Every row comes from one small tree of marks. The marks that hang from a mark follow it in brackets, in alphabetical order. Every link used is in the known rows. Which tree was each row made from?
Known rows
W{B{H P}}: [  4.0  18.6  10.6  10.3 -17.0  34.1   0.9  19.3 -16.3 -14.6  21.1  -2.1
 -21.3  -8.6 -17.0   6.2  -2.4   7.7  27.6]
F{B{W} K R}: [-24.4  10.3  -7.6  -1.8 -16.0 -27.5  22.2 -21.2  -0.2 -35.2   3.2 -12.6
   1.7  -4.5   6.9 -15.7  17.4  31.2  11.5]
S{A F{B{H}}}: [-23.3   7.4  -3.8  10.8  -9.0  49.9 -20.7  22.7   7.5  33.6  21.9 -45.9
 -23.8  11.4  -9.0 -19.7   8.8 -21.6  52.4]
A{R{F}}: [ -5.8  22.6   6.4   4.5 -34.8  47.2 -29.7 -17.5   3.2 -45.7  53.4 -13.0
 -37.4  12.0 -27.5  -7.7 -14.8   6.3  39.8]
F{B{H P W} K R}: [-32.8   2.3  -9.6   5.3  18.8 -28.7  25.9 -13.9  -9.4  -6.8 -19.3   3.8
   7.0  -2.7   1.3  -8.6  15.7  29.5   9.7]
A{R{F{B{H W} K}}}: [-21.8  12.5   7.3   8.5 -15.5  25.9   3.1  -6.9   3.1 -30.0  28.6  -6.2
 -29.4   2.9  -8.5  -9.0 -19.4  24.9  36.5]
F{B R}: [ -3.1  25.6  -6.3  -3.5 -34.5   1.3 -23.1 -21.8  10.8 -25.8  24.5 -25.0
   7.6   6.8  -4.3 -12.3  30.4   9.6   2.6]
F{B{P W} K R}: [-23.4   7.9 -11.0   0.5  -4.3 -33.4  15.4 -26.9   0.1 -32.9 -10.9  -0.9
   5.5  -2.7  -2.5  -8.3  24.0  23.8  10.6]
U{B{H{R}}}: [-23.9  34.5 -24.2   3.7 -28.4  26.9  -4.7  25.8 -10.3  10.6  36.8 -20.1
 -33.9   0.3 -20.5  -3.7  -1.6  14.9  21.3]
S{A{R} F{B{P W}}}: [-29.7  12.5  -2.7   8.4 -11.5  33.8 -45.6  19.5  19.4  19.5  25.3 -31.7
 -21.9  23.2 -28.5 -10.0   7.9 -37.9  62.0]
B{H P W}: [-32.3   3.2  -2.3  16.7  34.6  24.0  15.8  23.0 -16.1  -6.7   5.4  -0.8
 -19.8   6.6 -42.7 -12.2 -10.6  -4.3  24.5]
U{B{H{R{F}} P W}}: [-30.4  20.5 -23.7   6.6  -1.0  19.1  -0.9  33.3  -8.8  31.8  14.0  -2.6
 -31.9   8.8 -28.0  -1.8  -7.4   0.0  19.5]
H{R{F{B K}}}: [-18.3  16.2  -2.4  -0.5 -12.8  39.6   6.3  -5.7 -16.5 -43.6  15.1 -17.8
 -42.1   8.1  -6.0  -0.7 -11.3  18.1  19.0]
H{R{F{B{P}}}}: [-13.8  19.7  -2.9  -0.1  -7.5  46.1 -12.7  -0.9 -10.8 -32.7  16.7 -16.4
 -36.6  16.4 -17.9   3.0  -6.0   1.0  13.4]
A{R{F{B{W}}}}: [-11.5  20.0   7.6   5.6 -28.8  33.0 -19.2  -5.7  13.3 -34.0  39.9 -12.2
 -27.4  10.7 -18.6  -9.6 -13.4   6.8  32.5]
S{F}: [ 16.3   8.3 -10.9   6.5 -25.8  52.7 -29.1  -6.0 -11.3 -27.4  35.3 -46.0
 -46.6  -2.2 -20.8 -15.5   5.7 -18.6  49.4]
R{F{B{H P W} K}}: [-14.7  -8.6   4.2  12.7   9.0  22.3  41.1  -4.3  -4.6 -10.1 -12.3  -3.0
 -26.3  -8.4   8.4 -16.9 -13.1  33.0  19.9]
W{B}: [ 11.0  27.8  11.9   2.6 -51.5  35.8  -3.9  11.2  -6.9 -43.2  43.4 -18.2
 -26.4 -10.9 -12.5  -0.8   0.0   8.1  29.7]
W{B{H{R{F}} P}}: [ -2.5  17.8  10.0   6.8  -7.5  43.0  -4.4  21.9 -23.8  -5.9  15.7   1.5
 -29.2   1.9 -14.8  14.3 -10.5   1.2  24.6]
W{B{H}}: [  1.7  21.9  13.3   7.8 -29.0  39.7   6.9  23.7 -16.5 -17.9  34.8 -14.2
 -24.2 -10.8  -8.6  -1.3  -8.8  14.7  29.1]
L{P}: [ 31.1  29.2  -6.1   5.0 -29.1  34.7   7.4 -15.5 -14.7 -61.7  50.0 -32.2
 -19.9   1.2 -27.9  -8.7  18.7  15.6   1.3]

Which tree is each row?
[-36.0  16.8  -1.4   8.4   8.0  18.2  19.4  33.5  -2.2 -12.1   8.0 -22.9
 -13.2   3.6 -10.3 -11.8  -5.8  12.2   9.8]
F{B{H{R} W}}
[-46.5   9.0  -6.9  11.8  45.8  28.1   3.7  31.7 -28.0  -8.1   3.8   1.2
 -26.5  18.8 -47.9   0.1 -16.0 -12.4  21.6]
B{H{R} P W}
[-24.0  12.0  -3.3   1.0  -0.1  31.5   6.8  -0.2 -16.3 -37.5   6.0 -10.8
 -39.3  10.4 -12.6   0.8 -12.1   9.4  18.7]
H{R{F{B{P W} K}}}
[-18.5  15.3  -4.1   0.7  -6.4  36.2   3.4  -7.4 -16.0 -41.4   8.4 -12.1
 -40.3   8.9 -10.4   2.7  -7.9  13.2  18.0]
H{R{F{B{P} K}}}
[-27.7  11.2  -4.5   6.1 -24.5  43.6 -30.9  -3.9  -2.9 -12.5  44.5 -32.9
 -43.8  12.2 -24.3 -11.3  -2.2 -15.0  79.0]
S{A{R} F{K}}
[-20.4  17.0  -2.8   0.6  -2.3  41.8  -9.7   6.5 -10.9 -29.4  14.5 -14.9
 -34.9  18.5 -19.7   0.5  -9.5  -4.2  14.7]
H{R{F{B{P W}}}}
[-22.5  19.5  -4.6  10.1   5.7  21.8   7.2  15.4  -2.9 -16.7  -2.6 -14.4
 -11.7   1.6 -13.8  -1.0   8.0  13.2   8.9]
F{B{H{R} P}}
[-21.9  31.3 -26.4   5.9 -16.9  21.7  -9.8  22.4 -10.2  14.2  22.6  -8.8
 -31.1   2.6 -29.1   4.2   5.6   7.7  20.7]
U{B{H{R} P}}
[-44.3   4.4  -6.2  11.6  24.2  -6.6  49.9  15.6 -13.9 -25.8 -23.1  -2.1
 -17.3  -9.7  -3.3  -4.6  -4.1  34.4  18.3]
F{B{H{R} P W} K}
[-14.1  21.3  -1.6  -1.0 -14.2  49.3 -11.9   1.2 -10.0 -33.7  23.4 -22.0
 -37.8  15.3 -13.0  -1.2  -8.8   3.4  14.5]
H{R{F{B}}}
[-14.0  11.8  -9.8  -0.1 -22.8  47.7 -57.9 -10.1  -1.8  18.8  46.3 -41.9
 -23.8  27.1 -26.9 -16.2  18.4 -39.0  55.5]
S{A F{R}}
[-27.7  10.0  -5.3   8.7 -18.4  26.2 -26.0  -0.6  10.4   1.8  17.8 -27.1
 -28.9   9.3 -13.7  -7.3   9.4 -12.0  68.0]
S{A{R} F{B{P} K}}
[ -8.8  -0.4   7.7  10.5  -2.9  41.0  19.9   8.8   4.5  -0.4   9.3 -17.6
 -23.1   1.1   3.5 -22.2 -14.0  16.4  14.7]
R{F{B{H W}}}
[-11.7  16.4  -8.9  -2.5 -30.5 -18.6  13.8 -36.4  -0.7 -43.4   8.7 -16.4
  -0.1  -8.8  11.1 -11.6  25.4  39.1  11.2]
F{B K R}
[ -4.7  13.5   9.0   7.4  -5.5  36.6   8.4  17.1 -28.8 -11.4   9.3   4.7
 -32.4  -3.5  -9.7  14.4 -12.5  12.3  27.2]
W{B{H{R{F{K}}} P}}
[-45.7   1.7   0.3   9.1  34.0  38.6  26.1  28.1 -31.8  -5.2  15.0  -8.4
 -38.4  12.5 -22.2 -11.2 -32.9   8.2  25.2]
B{H{R{F{K}}} W}
[ -5.3  -4.6   3.3  12.5  -1.0  29.0  36.8 -14.7  -5.4 -14.8  -8.8  -5.7
 -27.9 -11.5  11.3 -13.7  -8.8  38.5  19.9]
R{F{B{H P} K}}
[-12.3  20.2   7.7   7.9 -24.4  39.6 -18.2  -5.8   8.8 -26.5  38.5 -12.2
 -27.6   8.1 -14.1  -7.6 -13.4  14.2  31.8]
A{R{F{B{H}}}}
[  6.9   6.6   4.3   8.1 -20.0  39.7   2.7 -12.8  10.1 -20.3   8.1 -15.2
 -23.6  -0.3  -1.8 -14.4   0.4  13.8  14.4]
R{F{B{P}}}
[-33.8  17.5 -24.6   7.1   1.3  11.9  11.7  29.1 -13.2  24.5   9.4   0.6
 -34.0   3.3 -22.6  -1.6  -8.6  10.0  22.3]
U{B{H{R{F{K}}} P W}}
[-36.7   5.9  -5.1   9.1  -8.4  20.2 -21.1   9.3  11.2   6.8  14.2 -24.9
 -27.7  12.5 -17.6  -9.9   4.6 -17.5  68.4]
S{A{R} F{B{P W} K}}
